Each row comes from the steps of one walk. Every step used is in the known rows, and no mark comes twice. Write the walk behind each row, first mark first.
Known rows:
k > t > c > j > x: [ 0.39 -0.93 -1.04  0.39 -2.71  1.00 -3.45 -4.60  0.85 -1.17  0.13 -1.52
 -0.41  4.05  3.71 -0.46  0.99  0.70 -3.78 -0.28 -2.89 -1.03  1.72]
a > x > g: [-1.13 -0.67  1.37  0.43 -1.81 -0.39  0.06 -2.85  1.38 -3.16 -0.96 -1.11
 -0.33  4.32  3.56 -1.36  1.95  1.01 -1.47  1.15 -2.51 -0.29  0.11]
a > c > j > x > g: [-0.45 -0.41  0.36 -0.52 -2.06  0.07 -1.75 -4.67  1.32 -2.79 -0.13 -0.38
 -0.37  5.68  3.97 -0.99  1.57  1.54 -3.59  0.15 -2.76 -1.16  0.37]
a > c > j: [-1.10 -0.74 -0.93 -0.09 -1.79  0.99 -0.79 -3.16  1.61 -2.32 -1.05 -0.82
  0.49  2.94  3.80 -0.26  1.09  1.19 -3.06 -0.33 -1.47 -0.21  0.80]
g > x > a > c > t: [-1.39 -1.31 -0.44 -0.05 -1.89  0.27 -0.49 -1.96  2.47 -2.33 -3.09 -1.45
  0.02  6.30  3.42 -2.19  0.80  1.27 -4.56  0.30  0.01  0.71 -2.21]
j > x: [ 0.51  0.29  0.40  0.05 -1.95  0.44 -0.09 -2.56  0.83 -0.14 -0.69 -1.40
 -0.34  3.70  2.61 -0.45  1.29  0.35 -0.81  0.19 -3.76 -0.59  1.66]
c > a > x: [ 0.22 -0.41  0.75  0.83 -1.07  0.95  1.64 -2.70 -0.18 -1.65 -2.06 -1.91
  0.41  6.14  2.85 -1.19  1.40 -0.46 -0.94  0.86 -4.20  1.46 -0.02]
t > c > a > x: [ 0.59 -1.72  0.26  1.29 -1.81  1.26  0.76 -3.07 -0.32 -0.92 -1.97 -2.21
  0.81  4.87  3.46 -1.90  1.32  0.23 -1.71  1.04 -3.44  1.42 -0.48]
j > x > a > c > t > k: [ 0.53 -1.62 -1.02  0.46 -2.27  0.65  0.00 -1.80  1.99 -0.20 -2.44 -1.42
  0.63  4.65  3.35 -2.51 -0.06  1.33 -4.10 -0.08 -0.67 -0.20 -1.38]
j > c > g > x > a: [-0.21  0.01  1.09  0.25  0.21  0.89 -1.58 -2.67  1.86 -2.64 -1.75 -1.05
 -0.51  4.25  2.34 -1.75  1.50  1.47 -2.76  0.28 -3.12  0.07 -1.67]
g > k > t > x > a > c: [-0.33 -2.24  0.27  0.65 -1.77  0.00  0.71 -2.65  2.95 -0.99 -2.17 -1.16
  0.87  3.94  3.65 -1.63  0.50  1.73 -3.00 -0.32  1.49 -1.27 -0.15]
a > x > t > c > j: [-0.34 -2.17 -0.67  0.21 -2.47  0.88 -3.24 -3.51  1.32 -2.74 -1.05 -1.13
  0.35  3.76  3.89 -0.91  1.61  1.03 -3.38 -0.08 -1.32  0.01 -0.05]
g > x > a: [-0.75  0.34  1.93 -0.44  0.87  0.18 -0.78 -1.16  2.34 -2.10 -2.08 -1.29
 -0.02  3.83  2.13 -1.08  1.48  1.02 -1.71  0.65 -3.17  0.65 -0.99]
c > g > k > t: [-1.55 -0.89 -1.21  1.62 -0.11  0.33 -1.02 -1.16  1.87 -0.66 -1.16 -1.33
 -1.46  0.94  2.95 -0.17  0.84  1.07 -1.51  0.50 -0.86 -1.62 -0.23]
a > c > t > x > g > k: [-0.80 -2.77 -1.23  1.06 -1.49 -0.05  0.35 -1.68  2.17  0.04 -2.28 -0.74
 -0.19  1.91  3.45 -1.68  0.73  1.81 -1.58  1.12  0.35 -1.68 -2.41]
t > c > j > x > a: [ 0.12  0.76  0.91 -0.52 -1.81  0.59 -2.51 -3.78  1.36 -2.13 -0.71 -0.81
  0.99  6.41  3.14 -0.65  1.18  0.54 -3.68 -0.07 -3.35  0.35  0.43]
j > x > g > k: [-0.11 -0.67  0.10  0.42  0.06 -0.07  0.80 -1.57  1.21  0.64 -1.25 -0.30
 -0.58  2.72  2.76 -0.49  1.17  1.26  0.12  1.15 -2.70 -1.38 -0.90]
a > c > g: [-0.98 -1.27 -0.81  0.95 -2.42  0.64  0.27 -2.64  1.27 -1.45 -1.34 -1.21
 -0.27  1.12  3.36 -1.66  1.30  1.75 -2.63  0.19 -1.52 -0.27 -0.74]
g > k > t > x: [-0.43 -2.41 -0.94  1.71 -1.46  0.26 -1.27 -1.64  2.54  0.07 -1.25 -2.01
 -0.60 -0.34  2.93 -0.62  0.57  0.87 -0.89  0.43  0.05 -2.45  0.55]
k > t > x > a > c: [-0.69 -1.77  0.70  0.34 -2.55 -0.02 -0.35 -3.16  3.07 -2.25 -1.71 -1.50
  0.91  4.40  3.94 -1.80  0.81  1.76 -3.83 -0.44  1.33 -1.12  0.51]
k > t: [-2.00 -0.09  0.16  0.66 -0.99  0.16 -2.12 -1.24  2.48 -2.31 -0.60 -2.03
 -0.98  1.79  3.58 -0.05  1.20  1.15 -2.13  0.30 -0.49 -1.48  1.75]
a > x: [-0.21 -1.03  0.53  0.99 -2.29  0.29  1.84 -2.43  0.83 -1.59 -1.59 -1.70
  0.15  3.78  2.86 -0.96  1.41 -0.11 -0.35  0.58 -2.81  0.50  1.22]
c > g > x > t: [-0.50 -1.82  0.59 -0.17  0.07  0.10 -2.44 -1.45  2.16 -2.28 -2.23 -1.07
 -1.76  2.87  2.15 -1.55  2.06  1.57 -1.85  0.20 -1.96 -0.33 -2.18]
t > x > a: [-0.71  0.17  1.50  0.08 -1.55  0.02 -1.33 -1.67  2.58 -2.14 -1.46 -1.48
  1.03  2.98  2.64 -1.03  1.25  0.71 -1.81  0.43 -1.60 -0.43  0.02]

Write each row's walk:
[-0.26 -2.70  0.30 -0.15 -0.48  0.13 -1.53 -2.07  2.30 -2.20 -2.50 -0.95
 -1.46  3.39  2.62 -2.08  1.88  2.03 -2.60 -0.14 -0.84 -0.36 -2.30]
a > c > g > x > t
[ 0.12 -2.45 -0.98  0.62 -0.88  0.73 -0.20 -0.99  2.45 -0.43 -3.00 -1.56
  0.14  2.87  3.07 -2.81  0.01  1.83 -3.88  0.27 -0.60  0.09 -2.51]
g > x > a > c > t > k
[-1.90 -0.83 -0.10  0.92  0.41 -0.22 -1.26 -1.02  2.51 -1.42 -0.92 -1.07
 -1.26  1.94  3.59 -0.09  1.11  1.65 -1.53  0.87 -0.10 -2.16  0.06]
x > g > k > t
[-0.34 -1.63 -0.97  0.55 -1.78  0.61 -0.08 -0.70  2.42 -0.74 -2.62 -1.49
  0.76  2.96  3.51 -2.37  0.04  1.67 -3.87  0.21 -0.02 -0.08 -1.77]
x > a > c > t > k
[ 0.71 -2.69 -0.17  0.50  0.56  0.62 -1.66 -0.52  2.23 -0.45 -2.19 -1.26
 -1.14  0.17  2.14 -2.18  1.02  2.06 -1.70  0.14 -1.99 -0.73 -2.33]
c > g > x > t > k
[ 0.25 -1.93  0.08  1.50 -1.81  1.10 -0.20 -3.48  0.12 -1.56 -1.70 -2.47
  0.29  5.57  3.77 -1.78  1.17  0.22 -2.67  0.79 -2.63  0.86  0.01]
k > t > c > a > x
[-0.07  1.55  1.96 -0.65 -1.19  0.01 -0.48 -2.44  1.64 -1.76 -1.13 -0.94
  0.66  6.49  2.50 -0.61  1.33  0.32 -2.01  0.14 -3.32  0.24  0.76]
j > x > a
[-0.78 -0.53  0.86  0.67 -0.85 -0.14 -1.49 -1.69  2.99 -1.63 -1.56 -1.41
  0.43  3.34  2.81 -0.72  0.76  0.75 -2.13  0.30 -0.32 -1.29 -0.01]
g > k > t > x > a
[ 0.76 -0.76 -0.88  0.17 -2.68  1.15 -2.53 -4.26  0.47 -0.67 -0.13 -1.26
  0.08  3.33  3.42 -0.56  1.12  0.61 -2.87 -0.08 -3.78 -0.45  1.26]
t > c > j > x
[ 0.91 -0.70  0.41  1.15 -1.27  1.76  1.33 -3.70 -0.24 -1.90 -1.76 -1.79
  0.38  7.02  3.25 -1.55  1.38  0.00 -1.28  0.42 -3.55  0.53  0.30]
j > c > a > x
[-1.51 -0.87 -0.66  1.15  0.22  0.23 -0.47 -0.51  2.26 -0.27 -1.27 -1.44
 -1.01  1.19  3.16  0.23  0.74  1.11 -0.75  0.54 -0.20 -1.73  0.71]
g > k > t
[-0.65 -0.14  0.32  0.39 -2.61  0.65 -2.46 -2.52  2.56 -2.88 -1.80 -1.53
  0.78  5.23  3.18 -1.73  0.96  0.84 -3.49  0.24 -0.41 -0.79 -0.82]
j > c > t > x > a
[ 0.66 -0.62 -0.71 -0.23 -2.64  0.86 -0.42 -4.66  0.77 -1.12 -0.63 -0.83
  0.10  5.51  3.32 -0.48  0.98  0.51 -2.98 -0.73 -3.15 -0.50  1.56]
a > c > j > x
[-1.51 -1.72 -1.49  0.78 -0.97  0.80 -4.16 -3.05  1.74 -2.11 -0.31 -1.01
 -0.36  1.33  4.36 -0.35  1.06  1.89 -3.70  0.60 -0.97 -1.41 -0.29]
x > g > k > t > c > j
[-0.56 -1.80 -0.22  1.03 -0.21 -0.08  0.09 -1.02  1.99  0.36 -1.50 -0.73
 -0.24 -0.05  2.86 -0.86  1.14  1.60  0.31  1.40 -1.35 -1.82 -1.42]
t > x > g > k
[-0.46 -1.35 -0.40  0.86  0.18  0.75 -0.99 -1.84  1.31 -1.00 -1.70 -1.66
 -1.70 -0.03  1.89 -1.54  1.53  1.28 -1.32  0.86 -4.21  0.10 -1.79]
c > g > x
[ 0.08 -2.60 -1.68  2.26 -2.02  0.96 -1.90 -3.03  2.11 -0.47 -0.90 -1.76
 -0.98  0.13  3.17 -1.28  0.62  1.29 -1.80  0.09  0.08 -3.10  0.10]
j > c > g > k > t > x
[ 0.42 -1.17 -0.72  0.94 -0.74  0.46  2.08 -2.48  0.98  0.91 -2.15 -0.22
  0.04  3.63  2.52 -1.20  0.68  1.14 -1.39  0.21 -1.94 -0.35 -1.78]
j > x > a > c > g > k
[-1.12 -0.61 -0.63  0.63 -0.10  0.01 -2.27 -2.91  1.84 -1.61 -0.48 -0.71
 -1.38  4.24  3.52  0.15  0.94  1.02 -2.56  0.32 -1.36 -2.11  0.39]
c > j > x > g > k > t
[-0.79 -0.57  0.43  1.02 -1.14 -0.08 -1.81 -2.25  2.66 -1.87 -1.50 -1.30
  0.05  3.30  2.65 -1.00  0.83  0.77 -2.67  0.27 -0.83 -1.15 -0.82]
c > g > k > t > x > a
[ 0.26 -3.09 -1.31  1.75 -1.27  0.62  0.39 -1.72  0.76  0.72 -2.29 -0.79
 -0.37  1.34  2.79 -1.57  1.16  1.23 -0.74  0.84 -1.13 -0.27 -2.42]
a > x > t > c > g > k
[-0.83 -1.39 -0.23  0.98  0.52  1.13 -2.47 -1.76  0.82 -0.76 -1.38 -1.83
 -0.03  3.11  4.21 -1.45  1.11  2.02 -2.85  1.46 -1.78 -0.44 -1.89]
x > g > k > t > c > a
[-0.42 -2.88 -0.95  1.49 -0.59  0.92 -2.89 -2.65  1.52 -0.90 -1.35 -2.21
 -1.84 -0.70  2.81 -2.14  1.32  2.02 -3.06  0.75 -2.54 -0.48 -1.73]
k > t > c > g > x
[ 0.72 -2.66  0.28  0.14  0.85  0.53 -1.20  0.04  2.60 -0.14 -2.30 -1.38
 -0.78  0.45  2.34 -1.90  0.94  2.06 -1.11  0.14 -1.54 -0.90 -1.64]
g > x > t > k
[-1.70 -1.21 -0.15  0.47 -2.78 -0.29 -3.11 -2.23  2.43 -2.92 -1.09 -1.59
 -0.52  2.32  3.68 -1.82  1.50  1.49 -3.05  1.27 -0.94 -1.53 -1.44]
c > t > x > g
[-0.89 -2.36 -1.40  1.15 -1.61  0.72 -3.07 -3.98  1.31 -2.27 -0.56 -1.09
 -0.24  3.04  4.32 -0.68  1.04  1.30 -3.78  0.49 -1.17 -0.92 -0.10]
a > x > g > k > t > c > j
[-1.24 -0.34 -1.45  0.67 -2.66  1.44 -2.00 -1.83  1.66 -2.31 -1.65 -1.70
 -0.48  4.15  3.79 -1.34  1.09  1.14 -3.02  0.40 -0.35 -1.00 -0.42]
j > c > t
[-0.24 -3.35 -1.68  2.05 -2.24  0.35 -0.78 -2.81  2.34 -0.04 -1.45 -1.76
 -0.69  0.11  3.29 -1.48  0.46  1.36 -2.24  0.01  0.68 -2.47 -0.26]
a > c > g > k > t > x
[-1.84 -0.48 -0.44 -0.08 -2.78  0.18 -0.53 -1.69  2.34 -2.62 -2.65 -1.34
  0.59  6.33  3.82 -1.79  0.83  1.15 -4.49  0.29  0.57  0.56 -1.45]
x > a > c > t
[-0.86 -0.96  0.78  0.55 -0.16  0.32 -3.00 -2.49  2.24 -2.51 -1.67 -1.61
 -0.70  3.23  2.78 -1.91  1.32  1.68 -3.95  0.51 -2.19  0.18 -1.83]
k > t > c > g > x > a
[-0.98 -1.82 -0.99  1.07 -0.89 -0.09 -0.55 -1.00  2.04 -0.13 -1.89 -0.88
 -0.47  1.18  3.01 -1.15  0.93  1.35 -0.87  1.49 -0.74 -1.60 -2.34]
c > t > x > g > k
